Each row was made from one walk, in order. Every step used is in the known rows, and no mark comes twice. Write each row's walk.
Known rows:
pagel/radi/muvu/vusud/nemub: 7.8  -60.0  11.6  14.8  -12.2  -13.9  -17.2  14.0  -18.7  -26.2  34.5  5.1  6.8  -8.8  -5.2  -15.2  18.7  20.6  -0.6  -13.8  54.7  0.7  -13.5  24.6  -14.9
vusud/nemub/radi/muvu: -44.5  -22.4  9.5  16.5  -17.0  -15.5  6.7  56.8  -37.6  -36.9  13.1  -1.3  4.6  -35.1  33.6  -16.5  38.6  12.3  -49.0  -15.1  19.7  17.9  -17.7  44.2  16.9
nemub/radi: -18.8  -12.1  1.1  -16.2  -13.5  1.4  9.8  27.3  -12.9  -8.7  5.5  -24.8  -0.4  -21.9  17.5  1.5  25.2  -10.9  -10.6  6.1  8.2  2.8  -17.6  32.2  18.6
guzub/muvu: -19.7  16.9  11.9  -15.5  12.2  6.1  14.7  -13.6  5.9  19.1  -5.3  -5.2  6.1  0.6  -8.3  9.8  5.6  -12.7  -8.2  15.1  -3.7  1.3  -10.3  4.4  -19.0
perigu/guzub: -5.8  29.9  -9.4  -26.6  -8.7  29.3  11.3  -24.5  14.8  1.8  0.2  1.3  3.8  -19.1  21.6  2.3  -3.1  16.3  -2.5  7.1  -14.6  3.0  15.8  -10.7  -9.5
nemub/vusud/muvu/nedalez/perigu/guzub: 14.6  74.1  -21.3  46.6  2.4  -1.3  20.9  1.0  -23.2  13.1  -3.3  16.0  -11.4  -23.3  4.0  8.2  -35.4  -15.3  -12.1  4.4  -49.8  -7.5  60.1  -64.3  42.3
muvu/nedalez: 9.3  -14.3  13.0  -25.8  14.5  8.6  28.5  1.7  1.5  24.9  -2.5  -1.9  -6.2  -2.4  6.3  17.8  -30.1  -17.0  -11.1  11.4  -4.3  -26.7  -1.7  -12.3  10.2
guzub/perigu: -3.4  16.0  8.8  -7.2  15.7  16.3  17.7  -7.5  7.9  -20.8  -8.1  4.1  -7.1  -19.7  -0.3  9.8  -12.0  7.8  1.5  -5.4  6.1  17.7  -3.6  -9.6  2.4
vusud/muvu: -14.1  5.1  16.0  19.4  10.5  -31.3  26.5  18.2  -23.9  4.4  -1.2  -3.2  3.2  -28.5  8.7  -3.4  9.3  -5.7  41.8  12.3  -8.0  -9.6  11.8  -13.9  7.6
pagel/radi/muvu/nedalez: 30.4  -55.2  5.8  -30.4  18.3  5.5  -9.4  23.2  -38.9  24.2  38.4  2.8  -16.2  -2.2  -1.1  -2.7  -39.0  -6.5  -16.8  15.7  36.4  -29.4  -19.9  -6.6  16.7
perigu/guzub/muvu/nedalez/pagel/radi: 25.1  24.6  -18.7  -51.9  12.2  30.2  -0.3  -64.6  9.3  51.6  9.4  1.3  -18.5  69.5  -15.4  8.3  -44.2  -8.9  5.6  34.6  -21.7  -31.7  7.9  -30.2  -17.8
vusud/muvu/radi: -1.5  -6.3  15.3  -4.3  24.7  -40.5  7.7  10.4  5.0  27.3  -21.3  -9.4  18.6  -14.7  23.2  -21.9  17.7  -8.3  62.8  -5.8  -17.1  -7.7  18.3  -26.3  -2.4
nemub/radi/pagel: 5.6  -19.5  -10.0  -16.0  -22.1  3.8  -4.4  31.9  -24.1  -26.3  21.0  -49.4  -8.0  -8.5  9.0  -16.5  32.1  -1.1  2.2  3.9  17.7  0.1  -21.6  47.7  24.9
nedalez/pagel/radi: -11.2  -29.8  -17.3  -55.3  6.3  -7.6  1.7  -35.4  -25.9  31.7  20.7  7.6  -0.3  15.4  26.2  -12.7  -3.1  1.4  16.7  40.3  19.6  -41.3  0.0  12.2  -0.8
perigu/guzub/muvu/vusud/nemub: -3.9  41.7  11.6  24.2  -20.4  20.7  10.8  -40.5  51.1  -21.7  -14.0  -5.0  13.5  23.2  -24.9  10.6  21.6  14.8  1.3  -21.9  -17.2  28.1  12.6  -4.5  -48.9
muvu/nedalez/pagel/radi: 13.9  -37.4  -10.6  -58.4  16.8  -0.8  11.4  -33.2  -19.7  48.1  16.3  5.7  -13.9  38.4  12.2  1.8  -38.4  -14.8  9.5  38.3  7.6  -58.4  0.4  -7.7  9.9
muvu/vusud/nemub: -13.2  -19.5  19.3  18.1  -16.0  -10.4  21.7  -7.1  22.7  -24.9  -7.3  -0.1  17.4  -7.8  1.6  4.8  26.7  10.1  4.9  -17.2  14.3  3.1  5.8  18.8  -21.5
nedalez/perigu/guzub/muvu: 3.8  71.7  -33.0  13.1  -18.6  48.2  -11.6  -47.8  22.8  14.1  -4.4  18.1  19.8  7.6  -11.2  13.6  -15.2  1.8  -36.0  -6.5  -24.0  -1.4  21.2  -30.1  -17.1
nemub/vusud/muvu/guzub/perigu: -8.4  59.9  18.2  61.1  39.1  -53.2  23.1  36.3  -21.3  -43.6  -24.9  12.8  -36.8  -39.2  -32.4  15.2  -5.8  -6.1  16.4  5.3  -25.3  51.1  24.9  -30.2  35.9
nedalez/muvu/vusud/nemub: -13.1  -35.9  11.2  30.7  -29.7  11.7  -9.9  -5.4  28.9  -2.4  -16.8  20.2  13.9  -7.5  -1.5  3.6  13.5  19.2  11.6  -21.9  7.6  14.7  -5.6  14.3  -22.4
guzub/muvu/vusud/nemub: -15.5  5.9  25.4  25.9  -7.5  -6.9  18.3  -17.7  32.6  -16.4  -13.4  -5.9  16.4  18.0  -27.1  11.4  28.0  -2.8  -0.9  -16.1  3.5  14.6  -4.3  14.6  -40.1
nemub/radi/muvu/guzub: -10.4  -27.6  -0.2  19.9  -2.3  -22.8  -25.6  69.9  -29.7  -35.3  16.9  13.5  -14.0  -27.1  -5.4  15.9  2.6  -8.5  -46.3  2.2  22.5  14.6  -31.3  31.0  30.1
perigu/guzub/muvu: -8.0  53.4  -3.7  -17.7  -0.7  33.2  7.8  -35.6  25.2  11.8  -7.4  -4.6  2.5  6.9  -7.2  8.6  -2.4  4.6  -5.6  8.2  -24.4  15.6  6.5  -15.5  -28.2
pagel/radi: 9.5  -22.4  -0.6  -41.5  2.6  7.2  2.9  -12.8  -15.1  20.1  16.9  -18.0  0.0  -10.8  4.6  -13.9  9.7  7.9  15.7  17.5  27.9  -12.7  -6.4  13.7  -2.2
nedalez/pagel: -38.6  -14.4  -10.6  -38.4  7.8  -11.8  18.1  -25.0  -13.9  19.9  3.5  25.7  6.4  3.0  41.2  3.9  -8.9  -7.4  -2.1  35.9  -2.2  -38.4  6.1  7.1  0.8
nemub/vusud/muvu: -36.2  27.2  15.6  20.7  21.2  -49.6  38.8  30.9  -46.4  1.0  -1.8  -5.5  -12.0  -52.8  20.5  -10.0  20.0  -14.3  22.0  28.3  -18.8  10.0  29.5  -10.0  29.1

Which walk is each row?
5.8  41.7  -3.3  -41.2  13.2  23.1  -10.7  -43.3  52.7  34.7  -27.7  -11.0  17.4  20.5  7.3  -10.3  6.0  1.4  17.0  -8.7  -34.1  15.1  13.3  -26.9  -37.7 => perigu/guzub/muvu/radi
-5.2  -13.3  -3.2  12.8  -3.1  6.6  -26.9  8.7  15.2  17.1  -23.1  35.1  -6.5  -14.6  -15.6  20.5  -18.5  8.9  -6.6  5.4  -5.2  12.4  -12.7  2.1  1.6 => nedalez/muvu/guzub
18.0  -25.1  -0.9  -16.2  23.7  -34.0  18.6  -11.6  -38.8  44.1  15.4  2.7  -17.3  33.7  1.3  -4.1  -33.1  -18.5  54.6  38.5  -4.9  -56.3  11.7  -29.3  18.0 => vusud/muvu/nedalez/pagel/radi
9.1  8.8  0.1  29.6  8.7  21.7  -27.9  4.1  27.1  -12.1  -32.1  39.0  -20.5  -10.7  -35.7  26.5  -34.9  16.7  -2.3  -13.0  -5.4  41.7  -15.9  -15.7  5.1 => nedalez/muvu/guzub/perigu
2.8  -49.0  -1.2  -27.5  6.1  -0.9  -18.7  19.5  -45.5  8.3  41.9  5.7  -2.4  -24.7  13.2  -17.4  -3.9  9.6  -8.9  17.6  47.2  -11.8  -19.5  14.3  5.8 => pagel/radi/muvu
9.7  25.2  8.1  16.6  22.4  -1.6  2.9  2.7  21.3  -35.5  -21.4  18.4  -18.4  -10.8  -32.1  27.2  -21.9  7.8  -8.6  -9.0  0.9  30.5  -5.0  -11.5  6.7 => muvu/guzub/perigu
-30.8  -12.3  9.0  39.6  -11.0  -32.4  -8.4  66.2  -24.8  -51.7  0.0  14.1  -5.8  -25.8  0.8  0.2  29.8  12.1  -59.4  -18.3  14.3  30.3  -18.5  42.5  20.7 => vusud/nemub/radi/muvu/guzub
13.6  -13.0  -4.5  -50.2  24.4  3.2  7.1  -42.2  -9.5  58.3  10.1  -0.9  -14.8  63.9  -16.6  8.8  -38.4  -27.7  4.6  41.0  -1.5  -45.7  -9.2  -10.9  -8.4 => guzub/muvu/nedalez/pagel/radi
-39.5  4.2  9.5  3.2  -21.5  -7.9  27.7  25.5  -6.9  -24.2  -11.2  -24.4  8.0  -21.3  24.9  -13.2  52.0  10.4  -22.4  -14.4  0.4  17.1  -5.4  42.9  7.9 => vusud/nemub/radi
19.1  45.9  4.4  -20.6  9.2  40.4  17.1  -33.1  30.9  29.0  -10.1  -6.5  -10.7  29.2  -21.1  23.3  -37.6  -11.9  -13.0  7.1  -35.1  -2.1  5.9  -34.6  -18.0 => perigu/guzub/muvu/nedalez
3.2  -39.2  12.8  -13.5  18.7  0.9  6.7  33.5  -29.1  12.2  21.9  21.2  -9.3  -15.2  15.2  13.9  -44.6  -15.4  -34.5  11.3  15.2  -27.6  -13.8  -11.6  17.9 => radi/muvu/nedalez
-11.4  -22.0  -3.9  -41.8  18.5  -4.9  26.8  -22.7  -8.6  36.4  0.1  23.5  -7.3  24.7  28.2  19.0  -43.8  -23.8  -9.9  34.1  -13.1  -54.7  5.4  -13.2  11.2 => muvu/nedalez/pagel
27.9  15.5  -31.8  16.7  -10.6  43.7  -20.2  -1.7  -11.6  8.0  24.3  44.4  4.1  -8.8  13.2  17.1  -64.3  -0.2  -61.4  -10.8  -4.8  -27.8  16.4  -45.8  21.0 => radi/muvu/nedalez/perigu/guzub
7.3  -51.7  2.7  11.4  -21.8  21.8  -26.8  -3.6  23.4  13.8  0.1  18.9  6.2  -8.6  -9.1  19.9  -13.5  -1.1  24.8  -0.9  15.4  -0.7  -17.7  3.6  -12.4 => nedalez/muvu/vusud
40.9  51.9  -43.5  -11.4  -12.2  40.4  -43.8  -51.2  39.7  18.6  -8.9  -12.5  27.6  35.6  -5.0  -24.4  -1.1  7.6  0.6  -27.2  -23.8  0.1  23.1  -26.3  -20.1 => nedalez/perigu/guzub/muvu/radi/pagel
23.2  -13.3  4.5  -4.8  16.4  -39.3  -6.3  13.2  -6.3  9.3  -6.0  -34.3  10.4  -1.5  14.8  -39.7  23.0  1.3  76.9  -7.5  -6.8  -9.2  14.6  -11.2  4.5 => vusud/muvu/radi/pagel
12.3  39.1  17.4  59.7  28.9  -35.5  9.8  22.0  1.9  -39.7  -22.9  16.2  -21.7  -14.9  -44.2  21.4  -16.4  3.2  35.5  -9.1  -12.4  31.4  7.2  -33.5  14.6 => vusud/muvu/guzub/perigu
9.9  -31.3  3.1  24.3  -41.8  -8.6  -2.2  26.4  2.6  -61.2  13.9  -50.4  2.2  8.3  -9.5  -14.7  55.1  10.9  11.3  -27.3  25.2  13.6  -15.2  58.4  4.7 => muvu/vusud/nemub/radi/pagel
2.4  7.0  4.6  -3.5  27.1  -58.4  6.8  28.6  -29.1  5.9  -7.0  -36.7  -4.5  -25.0  26.1  -46.8  33.5  -8.3  59.2  8.3  -19.2  10.7  32.4  -6.2  26.3 => nemub/vusud/muvu/radi/pagel
-14.3  -24.2  14.6  25.3  -33.3  -9.7  12.4  23.2  13.9  -42.6  -2.8  -24.6  9.7  -5.7  -0.4  2.4  48.9  1.0  -2.2  -24.0  15.3  14.4  -11.1  42.6  -1.7 => muvu/vusud/nemub/radi
20.1  -43.2  -12.2  -34.9  -3.3  16.0  -45.1  -5.1  20.3  36.9  -13.9  -11.0  10.8  3.5  22.4  -34.8  3.8  14.1  39.0  -10.9  0.5  1.3  -9.1  7.9  -4.6 => nedalez/muvu/radi/pagel
-17.1  -56.0  -18.1  -42.6  11.5  -14.9  -19.6  -3.6  -55.1  19.8  44.9  30.4  -3.9  1.7  34.5  -16.7  -16.9  3.0  -8.8  39.7  38.8  -41.2  -12.7  13.0  7.5 => nedalez/pagel/radi/muvu
17.5  -3.0  1.0  -38.9  17.4  -1.0  -17.3  -17.0  22.9  22.4  -10.1  -36.9  13.7  29.2  -2.7  -27.2  18.1  -7.4  28.3  -5.0  -4.7  1.0  -6.6  8.3  -22.6 => guzub/muvu/radi/pagel
11.5  -23.0  -14.6  -1.9  29.0  -18.3  -35.6  0.7  -30.5  -25.3  22.9  49.4  -28.1  15.8  -17.7  8.0  -42.5  10.8  -15.2  17.3  32.2  -0.8  -17.8  -5.6  14.3 => nedalez/pagel/radi/muvu/guzub/perigu
3.8  -10.0  16.8  6.3  0.2  3.1  0.3  -15.7  26.6  -0.1  3.4  -6.3  7.2  16.1  -33.2  26.4  0.6  -23.3  12.2  5.9  10.4  -0.6  -15.3  4.1  -30.7 => guzub/muvu/vusud
-14.8  -3.4  -0.5  2.4  -29.6  -6.0  14.1  29.8  -17.8  -42.2  3.9  -49.3  0.6  -6.6  16.9  -31.2  59.7  19.3  -8.8  -17.1  10.1  15.8  -9.5  58.8  14.5 => vusud/nemub/radi/pagel
29.2  33.4  -13.5  -41.6  5.3  25.5  -23.8  -39.8  42.2  17.3  -11.5  -36.0  10.1  33.5  -1.9  -28.5  12.0  11.0  30.7  -11.6  -24.4  15.2  9.4  -11.3  -32.3 => perigu/guzub/muvu/radi/pagel
12.4  0.6  22.5  15.1  20.8  -24.9  34.2  21.2  -17.8  21.4  -4.2  -4.6  -10.0  -6.3  -4.8  12.0  -25.8  -20.1  34.9  11.1  -18.4  -25.9  10.7  -34.2  18.4 => vusud/muvu/nedalez
-17.7  10.3  11.7  56.9  1.1  -18.6  -9.7  62.0  -12.5  -81.3  -9.3  17.1  -19.8  -20.7  -18.9  7.0  12.8  20.1  -53.8  -36.7  14.2  56.9  -22.0  25.4  23.0 => vusud/nemub/radi/muvu/guzub/perigu
-5.8  5.2  11.8  -39.6  26.6  -3.4  -2.6  -20.0  33.1  41.3  -26.5  -11.0  20.6  15.2  5.8  -9.5  11.9  -16.5  14.3  -2.5  -13.2  3.2  -2.9  -8.1  -29.2 => guzub/muvu/radi
5.9  25.1  -27.2  42.5  -36.5  33.8  -11.7  26.2  -14.5  -23.6  11.3  20.6  4.7  -4.9  17.5  0.5  -16.1  10.8  -83.1  -38.2  -10.6  -0.8  11.9  -10.6  30.1 => vusud/nemub/radi/muvu/nedalez/perigu/guzub
-14.1  -40.3  6.0  38.4  -46.5  11.6  -19.0  24.4  20.4  -18.6  -12.7  -5.5  6.7  -5.6  -4.2  2.7  34.9  10.1  4.5  -27.9  9.5  27.7  -22.1  39.1  -3.5 => nedalez/muvu/vusud/nemub/radi
7.7  53.9  -23.4  62.8  -55.7  34.3  -17.6  -22.2  40.5  -36.5  -6.2  -6.9  22.0  26.4  -31.1  12.8  29.4  3.1  -35.7  -44.0  -14.7  26.1  10.8  5.2  -18.0 => nedalez/perigu/guzub/muvu/vusud/nemub/radi
7.4  59.5  -19.1  55.1  -37.6  35.1  -10.3  -53.1  50.0  -19.7  -11.1  17.8  29.5  24.7  -29.0  14.5  8.6  13.2  -27.3  -36.6  -16.8  13.7  26.2  -20.0  -37.2 => nedalez/perigu/guzub/muvu/vusud/nemub
